Each row was made from one walk, in order. Every step used is in the known rows, and no mark comes twice. Write each row's walk.
Known rows:
U -> H: [ -0.3  -9.0  15.0  12.8 -40.3   1.4  -7.4  -4.4   5.2   0.1   4.2  -9.9
  -0.9 -11.9   4.3 -14.5  10.0  14.3   4.6  -0.6   8.5 -28.3  -3.9  12.2]
F -> R -> N: [ -8.1  -8.3 -27.3 -17.9  16.6  -3.3  -2.4 -17.9   3.8  -4.6   0.3   7.4
  14.3   4.5   2.3   5.9   3.9  -8.4   1.6  37.1   3.3 -40.0  -4.8 -10.2]
R -> N -> S: [-17.2   7.2 -15.2  -1.3  20.7  -7.6   1.3 -16.2  -3.3 -14.3  -2.0 -10.4
  21.0 -14.6  -0.8  11.4   7.1  -1.2  -5.2  18.7   8.9 -36.7   5.8   4.9]
S -> F -> X -> H: [ 11.4  -8.2   5.4  24.4 -44.5   2.9   0.8   7.7  -5.7   8.8  13.1   8.1
  -9.4  -3.7  -7.5   6.8   4.9  -2.6   5.7  -0.5  -9.0  21.0  -5.0   5.3]
H -> X -> F: [ -9.5  -8.7  18.7  -6.3  11.5   5.8  -4.4  -8.4   9.7  -3.8  -5.2  -2.4
  -0.2   9.2 -15.3 -25.5   1.1   5.4   9.1  -3.7  -6.6   2.3  -0.6 -10.8]
X -> F -> S: [ -2.3   6.6 -17.4  -2.0   4.3   1.7  -9.0  10.9   6.5  -6.8  -4.4  11.1
  -6.6   1.7  -9.6   7.8   2.2  -3.2  13.9  -0.3 -11.7 -21.2  -3.5  -1.5]
G -> A: [  1.2   4.5  -3.4  16.9  11.6  11.3   2.8  13.5  -2.6  -3.2  12.3  -0.2
   5.4  -4.5   6.0 -21.7   9.9   1.7   5.6   2.8  -5.4 -16.7  12.1   6.6]
A -> S: [ -7.4   0.7 -22.6  11.8 -13.6  -5.8  -8.5   4.3   0.3  -1.7   5.3  -4.6
 -12.3  -1.0   6.6   2.7   5.8  16.5   3.9  -2.9  -1.0 -13.3 -10.1  14.1]
A -> S -> F -> X -> H -> U: [ 13.1  -1.6   3.6   5.0 -80.9   6.2   2.4   9.3 -20.2   2.8  14.0  -2.3
 -10.2  -6.1  -9.8  20.3  -1.5  11.1  15.3  -3.9  -8.3  16.6  -0.7  12.4]
U -> H -> X -> F -> Q -> A -> S: [ 12.4  10.2  33.4 -11.6  18.4  -4.4   1.4  -6.1  14.4   5.6 -12.8 -17.3
   1.6   5.8   1.0  -4.9 -21.9   2.7   5.5 -40.8   7.4  39.1   6.6  -7.1]
A -> S -> F -> X -> H: [ 12.6  -0.3 -12.4  26.8 -55.1  -5.5  -2.6  16.0  -8.9  12.1  12.0   4.4
 -21.7  -2.3  -4.6  24.7  -1.2   3.0   7.4 -10.1  -9.1  27.7  -7.4  14.8]
H -> X: [ -9.3 -11.0  14.6  -0.9  -0.1   3.5  -2.1 -16.8   4.5  -8.4   4.5  -0.8
   5.4   3.4  -0.9 -35.6   8.0  16.6  -3.2   6.8  -1.1  14.2  -3.9  -4.4]
N -> R: [-13.7  -7.3 -11.4  -1.0  -4.8  -1.2  -9.1   6.1   9.9  -4.3   0.8  -2.4
  -7.2   3.3   6.3   0.1  21.9  -5.0  -7.8   1.9  12.5 -52.4 -13.2  -4.1]
R -> N: [-19.1  -5.0 -13.2  -5.7   1.9   2.5   0.8 -16.4   3.2  -6.3   1.5  -4.6
  11.0   1.9   1.4  10.5   7.7  -5.3   0.7  16.7   2.8 -39.6   7.6   1.4]
Q -> F -> X -> H: [ 17.8  -4.4  20.4  11.0  31.1   6.1   5.7 -17.9   4.4   6.7   4.2   0.7
   3.9  -4.5 -14.6   7.3   1.6 -13.5  23.5 -13.6 -14.4   5.3  -2.1  -3.7]
F -> X: [ -3.2  -9.5   6.5   1.8 -28.8   3.3  -0.6 -16.7   3.7  -8.1   3.5  13.6
   4.1   5.3   2.5 -16.9   4.1   5.3   2.2   7.3 -10.4  12.5 -16.4  -4.8]
G -> A -> S -> F -> Q: [  7.8   8.9 -22.3   8.9  28.2   7.3   3.7  41.5 -15.0   9.5   8.3   0.5
 -20.0   6.8  22.7   0.8  -5.4   1.5 -14.7 -13.1  -0.6  14.1  14.5   8.6]
U -> H -> X: [ -1.0 -12.6  34.9   3.5 -40.4   1.4  -2.0 -16.5   5.4  -3.3   3.1  -8.6
   4.6  -5.6   0.4 -35.8   5.8  19.7  -0.9   1.0   8.7   6.3  -0.3   3.4]
A -> S -> F -> Q: [ -1.8  -2.6 -24.6   0.9  14.4   1.2  -5.0  24.0  -8.6   8.3   1.9   0.7
 -24.9   9.0  19.0   8.1  -3.3  10.3 -19.4 -11.0   4.2  13.5  -5.0   5.5]
A -> S -> F -> X: [ -1.4   1.4 -14.9   8.1 -63.2  -7.1   0.5  19.3  -9.6   5.6  -0.2  12.5
 -26.0   8.8   6.2   9.1  -3.5   9.1  -8.3  -0.1  -8.1  25.5  -8.7  13.6]
F -> X -> H: [ 12.0 -11.2  10.6  19.0 -21.1   4.3  -3.1 -20.1   4.5  -2.1  16.1   4.7
   8.6  -6.0  -9.3   0.2   6.9   1.3  17.5  -1.9 -11.7  12.9 -16.2  -2.9]
S -> F -> Q: [ -2.8 -11.2  -6.8  -2.1  27.7   9.6  -2.6  15.8  -5.4   5.6   2.7   5.6
 -13.4   7.9  16.4 -10.3   3.6   2.1 -21.6  -3.7   4.3   3.5  -5.2  -4.6]

Write each row's walk:
[  2.9   7.3   1.3  -0.9  28.3   4.8   3.5  18.3   0.3   8.8  -2.7   4.6
  -4.4   7.4  16.5  -3.1  -3.8  -6.8 -17.1 -18.1   6.3  25.2   5.9  -3.6] | S -> F -> Q -> A
[ -0.4  -9.8  38.6  -1.2 -25.4   2.4  -4.2  -8.2  10.8   0.7  -7.4 -10.9
  -0.9  -0.9 -13.1 -24.8  -0.8  10.6  10.7  -8.4   2.8  -1.1   3.9  -2.1] | U -> H -> X -> F
[  4.1  20.2  -7.8   8.6 -61.5 -11.7   7.0  21.3  -4.4   9.3  -4.2  11.0
 -17.2   9.0   6.7  14.2 -11.0  -3.1  -3.1 -15.3  -7.4  41.7   1.8  13.7] | Q -> A -> S -> F -> X
[ -5.8  21.3  -8.8 -11.7  54.4  -5.9  13.2   6.5  -7.3   0.0  -9.2  -7.8
  16.5  -5.0  10.9  25.2  -9.0 -18.6 -25.2  -4.7  15.1   9.0  19.2  -2.1] | R -> N -> S -> F -> Q -> A
[  1.6   0.3  14.5 -23.6  15.8 -13.2   0.8 -24.6   4.7  -6.8 -16.7 -11.8
  23.7 -11.2 -18.3  -3.7 -10.0  -5.8   4.3  27.2  13.4 -18.9   5.4 -11.9] | U -> H -> X -> F -> R -> N -> S
[  5.2   0.7  20.9  -7.8 -34.9  -0.9  -3.5  -1.8   7.9  -5.6  -8.4   2.0
  -1.1  -2.6 -13.2 -11.2  -4.4   5.9  10.8  -4.8  -3.5   4.8   4.6  -2.3] | U -> H -> X -> F -> S
[ -2.6 -10.8   1.6  -9.9  65.2  12.0  -9.6  -3.8  10.3  -0.5  -4.1  -0.8
  -0.2   9.8   2.0  -7.4  -1.9  -1.8   2.2 -14.2  -2.4 -10.4 -11.3 -16.9] | X -> F -> Q
[  2.4  -8.4 -23.0   0.7  -7.6  -2.0  -7.1  20.3  -5.4   8.2   1.3  16.0
 -15.5   4.4   4.8 -11.8   6.1   2.1 -11.0  28.2   1.7 -11.6 -10.4   0.2] | S -> F -> R
[ -7.4  -5.5 -30.9 -13.0  -6.0  -2.1   0.4  10.1  -6.2   6.3  -2.9  11.2
  -4.3   7.8   3.0  14.7   2.4 -12.2 -11.6  37.8   6.1 -33.4   4.4  -2.9] | S -> F -> R -> N
[-17.7   9.4 -20.4   2.7  -0.5  -6.0   5.0  11.9 -13.8  -2.9  -4.5  -7.5
   2.5 -11.8   0.1  19.9   6.0  -4.6 -17.4  18.2  11.6 -28.0  15.5  12.6] | R -> N -> S -> F
[  4.7   9.8 -12.0  -6.7  39.9   3.1   1.2   5.6   0.4  -1.8  -6.9  11.0
  -5.3  -1.9  -3.7   5.8   2.6  -8.6   7.8  -2.4 -10.5 -19.7   4.9   3.3] | Q -> F -> S
[ 20.0  -5.2  36.3  -9.9   6.6  19.1   8.2 -24.6  -6.9  -1.2   6.6  -5.0
  14.5  -9.3 -20.4   1.3   0.4  -7.7  30.7  -8.6 -14.7  -6.7   3.3  -6.6] | Q -> F -> X -> H -> U
[  4.1  12.2  -9.7  -1.3  43.8  -4.3  -0.5  -0.7   7.7   0.4   0.1  -3.3
   1.4   5.2  18.3   3.7  -9.2   2.2  -3.2 -25.3   3.1  20.7  -4.9  -0.3] | F -> Q -> A -> S
[  2.9   5.4  -4.7  13.9 -18.1  -7.2   8.8  -3.7 -12.8  -0.5   6.2  -2.1
  12.4 -15.4 -13.2  35.2   1.2 -15.3  -1.2  12.7   0.4   3.7   7.1   5.8] | R -> N -> S -> F -> X -> H
[ -7.0   3.6 -28.5 -12.3  40.3 -12.3  -2.3 -19.8  -2.0 -11.7  -3.8   0.0
  24.6 -12.1  -1.2   5.1   3.2  -4.7  -4.0  41.4   9.7 -36.3  -7.0  -5.5] | F -> R -> N -> S
[-11.0   7.4  -8.7  -5.2 -22.7  -8.5  11.5  -0.1 -13.5  -4.7  -7.7   6.0
   6.4  -3.9  -1.7  18.1  -1.7 -10.3 -18.0  22.6   1.3   8.5   5.1   3.8] | R -> N -> S -> F -> X
[  2.1  11.5  12.9 -16.5  55.6  -1.9   0.1  -4.8  12.9   1.3 -11.2  -7.2
   1.3  15.8   0.6  -4.8 -19.8  -1.0   2.5 -34.7  -1.3  45.0   2.4 -16.2] | H -> X -> F -> Q -> A -> S
[ 10.6   2.1  50.7 -14.2  33.6   4.1   2.9 -14.4  18.0   3.1 -11.6 -11.6
  13.3   5.0  -2.3 -23.1 -16.0  -4.1   3.2 -31.0   7.3  33.6   7.0 -18.2] | U -> H -> X -> F -> Q -> A
